Known rows, with every way that one mark hangs from another:
F(C(G T(P Q(A) Y))): [-28 -44  44 -23  32  25   6  -5 -58  24  18 -55   0 -24 -21 -82  38  19
 -58 -16  55   4   6 -40   0 -28 -24 -22  30]
W(H): [ 10  -8  -8 -11  10  -7 -13  -7 -11   0 -27   3 -20  -1 -18   7  -3 -13
 -16 -10   1  20  -7  -5 -27  -4 -15  -8  18]
Q(A(R) J): [ 33  -8 -25 -28 -12  29  10  17  14  18  25   8 -12  17 -41  16  -3  28
 -39  29  23 -32 -21  20  52 -16 -20   4  11]
P(T(Q)): [-17  16  14  -7  -2  -3  13 -35  -8   2 -28 -10  -4  -9  18 -14 -18  15
   5 -21  26   0  20  24 -14  12  20  21 -47]
C(G T(P Q)): [-27 -50  35 -24  32  21  31   4 -40   7  10 -32   1 -35 -30 -61  38  43
 -20 -36  56 -23  20  -8 -15  20 -17  -7  22]
G(C(F T(Y))): [ -7 -19  22 -12  19 -20  -9   2   1  29  27 -34   9 -45  -8 -38   9   7
 -18  10  -8  10  16 -13  -3 -60 -25   8  11]
F(C(G T(Q(A J)))): [-19 -51  27 -23  -4  25   3  19 -51  14  18 -47  29   4 -16 -70  43  25
 -23 -20  71 -16 -13  -9  11 -44 -34 -38  13]
A(Q R): [ 65   0   0 -27  36  28  33  11  25  20  27  35  19 -16 -17  20 -36  46
   5  10 -20 -34  -7   6   1  -4 -12  11  22]
B(J(Q)): [  3  12 -16 -23  27   2  28 -24 -25 -11   6  26 -17   3  -4   9 -35   8
   4  19  -2  12 -19  54  16  -4  12  -7 -11]
H(Y): [ 17  11 -14   3  -4   3 -15  22  27   9  17  10 -16  -9 -21   3  12 -26
   2  -2  -2  -7  18 -11 -28   0 -21 -14  19]
C(G T(P Q(J))): [-25 -52  24 -28  21  25  26   1 -49  18  21 -34 -10 -36 -50 -58  36  47
 -11 -33  64 -38  10  11  12  19  -7 -17  18]
C(F G T(P)): [-42 -44  24   2   8 -15   3  32 -16   2   9 -42 -11 -39 -49 -52  49  40
 -24 -23  36 -19 -20   9   2 -10 -33 -33  40]
C(G T(Q Y)): [ -6 -41  44 -21  21   9   9  11 -56  25  13 -32  14 -34 -39 -51  45  13
 -28 -31  46  -4  18 -21  -7   9 -16 -17  15]
T(C): [  5 -11  19 -21   9   7   9 -22 -25   0  12  -6  -2 -11  16 -30  -7   5
 -11  15   1  16  21 -20  -2  -2  -2  26  -4]
C(F T(Q Y)): [  6 -27  44  -6  37  -6 -20   4 -13  34  27 -39 -12 -59 -48 -36   1  16
 -40 -32   1  -1  16 -13   3 -13 -17  -7  14]
G(C(F T(P Q(J)))): [-14 -32  20 -28  38   8  15 -11   4  26  33 -45  -8 -59 -20 -53 -16  48
 -11  -9  12 -23  28   8  10 -44 -11  25   9]
J(Q(A)): [ 15   8  -9 -13  11  10  16  26  25 -24  -6  20 -18  24  -2   2   6   5
 -49  36  25  13  -6  19  27   1 -11  18 -24]
C(G T(P Q(A) Y)): [-23 -49  44 -32  37  23  21   2 -50  25  18 -39 -17 -36 -53 -57  50  28
 -75 -17  56  -2  22 -38   3  14 -20  -1  33]
C(F): [ -6   0   7  14  -3 -19 -15  21  18  -3  -1 -23 -12 -19 -21  -2 -14  14
 -13  -8 -10  -4 -18   9  11 -22  -8  -6  15]
T(P Y): [-10   7  17  -5  45   1  -3 -43 -25  27  12 -15 -58 -44 -32 -18  -9  -3
 -43   8 -13  11  21 -27  15  22  26  15  20]
B(J): [-12  -2 -11 -20  11   0  19 -33 -38   5  12   8  -3  -2  -8  11 -27   3
  12   4 -13  10 -19  25   3 -14   8 -16  15]
P(T): [-24  20  -3   8 -26 -23   1 -29  -3  -1 -29   4  -5   6  19  -3   5  -1
  14  -1  16   7  -1  31  -9   2  12   3 -42]
W(H(Y)): [ 23   0 -18  -9   7  -5 -24  12  12   9 -12  11 -32  -9 -34  10   8 -34
 -16 -11   0  16   7 -12 -48  -4 -30 -17  33]
A(R): [ 40  10  -6 -11  21  21  15   1  22   8   9  16   6 -10  -1   7 -23  22
  -3   3  -8 -26   3  12  -5  -1 -18  10  11]
C(F G T(P Q Y)): [-26 -40  54 -11  43  -1   3  14 -40  25  14 -62 -28 -71 -70 -65  23  40
 -55 -38  36 -13   8 -17   6   1 -14 -12  41]
P(T(Y)): [-20  27   8   7 -13 -28 -11 -40 -23  18 -24  -3 -20 -12   3  -5   4 -16
  -6   5   7  22   6  15   2   3  23   3 -38]
F(C): [ -9  -4  11   4   3   7 -13  -7 -19   3   4 -25  12   5  22 -37  -3  -1
   2  -4  13   4 -11 -10  -5 -41  -8 -22   6]

Rows:
[-19 -37  27 -32  40  11  21   1  18  16  26 -42  -1 -46  -9 -50  -2  43
 -45   0  13  -5  32 -16  -5 -51 -29  35  16]  G(C(F T(P Q(A))))
[ 10 -30  43 -53  18  32  17 -11 -79  30  21 -49 -26 -25 -49 -51   0  22
 -80  10  52  11  27 -42  51   1  12  32  12]  T(C(G) Q(A J) Y)
[ 40  14 -13 -20  23  24  25  28  39 -20   1  31 -14  19  -2   7  -8  19
 -49  39  20  -4  -4  26  25   0 -24  25 -17]  J(Q(A(R)))
[-15   7  34 -15   2  -9   9 -38 -17   2 -20 -30 -14 -29  17 -39 -32  27
 -12 -16  20  12  26  15  -8  -5  14  39 -39]  P(T(C(F) Q))
[-15 -36  26  -8  -2 -11  -4  17 -52  22  13 -20  13 -19 -36 -40  67  -3
 -18 -11  37   3  -4 -15  -1  -1 -22 -36  19]  C(G T(Y))
[ 22  10 -21 -35  29  21  40  -9  -7 -11  13  34 -15  14 -10  17 -35  19
 -29  36   3   6 -22  47  23 -14  -9   3   0]  B(J(Q(A(R))))
[-21   7  48 -15   5 -17   5 -34 -54  16 -25 -47 -23 -41  -8 -54 -14  21
 -34 -13  34  22  22  -4   5  -2  21  27 -24]  P(T(C(F G) Q Y))
[-19  -1  42 -31  -2   1  19 -35 -57  12 -22 -32 -15 -14   0 -46   7  12
 -58   5  48  32  29 -22   7   3  13  37 -28]  P(T(C(G) Q(A) Y))
[-11 -24  38 -24  56   2  10 -19  -4  32  30 -47 -14 -73 -18 -56 -15  32
 -38  -7  -3  -1  42 -20  -4 -41 -10  32  16]  G(C(F T(P Q Y)))
[-24 -44  44 -15  34   0  -2   9 -50  36  25 -64 -38 -71 -90 -63  22  46
 -44 -37  45 -27   0   2  34  -1  -4 -22  38]  C(F G T(P Q(J) Y))
[-13 -25  13 -12   9 -15   1  14  17  14  22 -28  23 -31   5 -36  11  19
   0   6  -2  -2  10   2  -9 -63 -33   8   7]  G(C(F T))
[-25 -39  40 -19  31  21  -1 -16 -73  34  23 -56  -8 -37 -33 -84  25  24
 -24 -25  56 -14   5 -16  14 -22  -6 -32  23]  F(C(G T(P Q(J) Y)))
[ -7 -35  24 -29  22   5  14  18  18  14  24 -37  22 -32  -1 -42   3  31
 -34   0  14   0  26 -13  -5 -61 -37  27   6]  G(C(F T(Q(A))))
[-29 -42  22   6 -17 -23  -7  53 -15   1   5 -36  17 -19 -41 -40  54  25
 -10 -24  37 -14 -31  13   0 -28 -44 -44  28]  C(F G T)
[-32 -21  32 -16  21   0  19  -7 -34  -7   4 -45 -38 -43 -21 -61  -2  43
 -38   3  20   1   5 -17  10  -2  -2  19  34]  T(C(F G) P)
[-12 -39  50  -7  21  -9  -7  31 -39  24  12 -56   1 -50 -60 -55  31  26
 -40 -39  37  -7  -1 -13   5 -14 -25 -24  28]  C(F G T(Q Y))
[-19 -39  38 -47  28  34  33  -3 -43   8  17 -64 -50 -43 -57 -66 -17  71
 -78  -3  55 -16  14 -18  51  -2   4  40  30]  T(C(F G) P Q(A J))
[ -9  -3  43 -14  52  -7  -5 -47 -37  23  23 -41 -70 -71 -34 -48 -28  15
 -64  16 -20  25  25 -40  22   3  16  35  29]  T(C(F) P Y)
[-11 -36  44 -17  51   7  -5  -5  -7  32  33 -44 -42 -62 -63 -42   7  30
 -86 -19   9   2  20 -27  13  -7 -20   9  31]  C(F T(P Q(A) Y))
[-30 -50  31 -14  18   6  10  23 -30  17  19 -57 -21 -53 -72 -60  23  64
 -23 -41  54 -41  -8  20  24  -3 -16 -22  31]  C(F G T(P Q(J)))
[ -3 -23  27   6  14 -27 -31  11  -8  29  27 -26 -11 -45 -46 -24  24   0
 -30 -13  -9   7  -8  -4   7 -23 -26 -24  19]  C(F T(Y))
[  0 -22  36 -23  39  -5   1  -2  -4  30  26 -44  10 -57 -10 -46  -8  19
 -26  -7  -1   5  34 -17  -5 -52 -18  24   7]  G(C(F T(Q Y)))
[-10 -29  43 -15  53  22  -7 -38 -44  33  29 -41 -11 -43  -7 -71   4  10
 -32 -23  21   3  23 -30 -11 -20  -8 -11  13]  F(C(T(P Q Y)))
[ 12 -27  27 -48  63  32  32 -27  -1  35  36 -21  -2 -50  -5 -47  -5  32
 -52  14   9  -4  53 -31  -9 -31 -21  48  15]  G(C(T(P Q(A(R)) Y)))
[-12 -38  26 -15  35   8  -2  -6  -5  27  36 -41 -34 -62 -59 -43  -7  50
 -23 -36  19 -35   8  20  20  -3  -8  -5  16]  C(F T(P Q(J)))
[-29 -47  50 -19  35   4   7  24 -32  22  17 -62 -29 -55 -75 -61  37  40
 -86 -25  45  -5   3 -28  16  -8 -28  -9  48]  C(F G T(P Q(A) Y))
[ -5  -5  35 -26  52   7   8 -64 -51  25  23 -22 -60 -55 -17 -47 -16   5
 -54  22 -13  28  41 -47  13  20  24  41  17]  T(C P Y)
[ 12 -15  48 -27  35  16  12 -14 -19   4  12 -40 -13 -44  -4 -44 -45  35
 -34 -17   5   5  33 -21   0  -7   2  43   2]  T(C(F) Q)
[-27 -39  23  -2  -9   2  -6  18 -45   7   8 -36  37   4   6 -65  52   8
   3 -15  49  -4 -20  -7 -14 -44 -37 -50  17]  F(C(G T))
[ -2 -25  52 -28  22  15  21  10 -39  -2  -2 -55  -3 -38 -13 -59 -21  45
 -33 -23  34   0  21 -22   4 -10  -3  30  14]  T(C(F G) Q)
[ -3  11  30 -28   8  -2   2 -69 -57  32  -4 -24 -34 -36  -6 -37 -26  11
 -15  -1  26  13  36   9  21  11  40  34 -48]  P(T(C Q(J) Y))
[  7 -23  41 -57  61  43  20 -59 -59  40  38 -40 -73 -55 -52 -51 -33  32
 -95  17  22  10  53 -48  50  21  30  59  14]  T(C P Q(A J) Y)
[  0 -34  34  -6  24  -1  -9  18   7  15  23 -31   4 -43 -32 -32   2  31
 -19 -38  11 -15   8   7  -9 -17 -29  -8   9]  C(F T(Q))
[ -5  12  35 -19   6 -14  -7 -55 -47  31  -4 -40 -41 -47 -19 -39 -36  20
 -23  -7  18  10  23  15  29  -3  34  31 -39]  P(T(C(F) Q(J) Y))
[-18 -55  27 -18 -11   4   4  55 -23  12  17 -50   8 -20 -69 -45  42  47
 -44 -28  66 -30 -22  13  32 -27 -40 -29  27]  C(F G T(Q(A J)))
[ -9  -3  31 -27  -7   5  28  -7 -16  -3 -23 -31  -3 -11   3 -44 -12  48
 -46  -2  47   2  10   8   2 -14 -13  37 -19]  P(T(C(F G) Q(A(R))))
[ -4 -22  51 -48  56  33  26 -55 -91  36  22 -55 -61 -68 -54 -73 -25  41
 -55  -6  39  -6  46 -32  43  30  41  38  18]  T(C(G) P Q(J) Y)
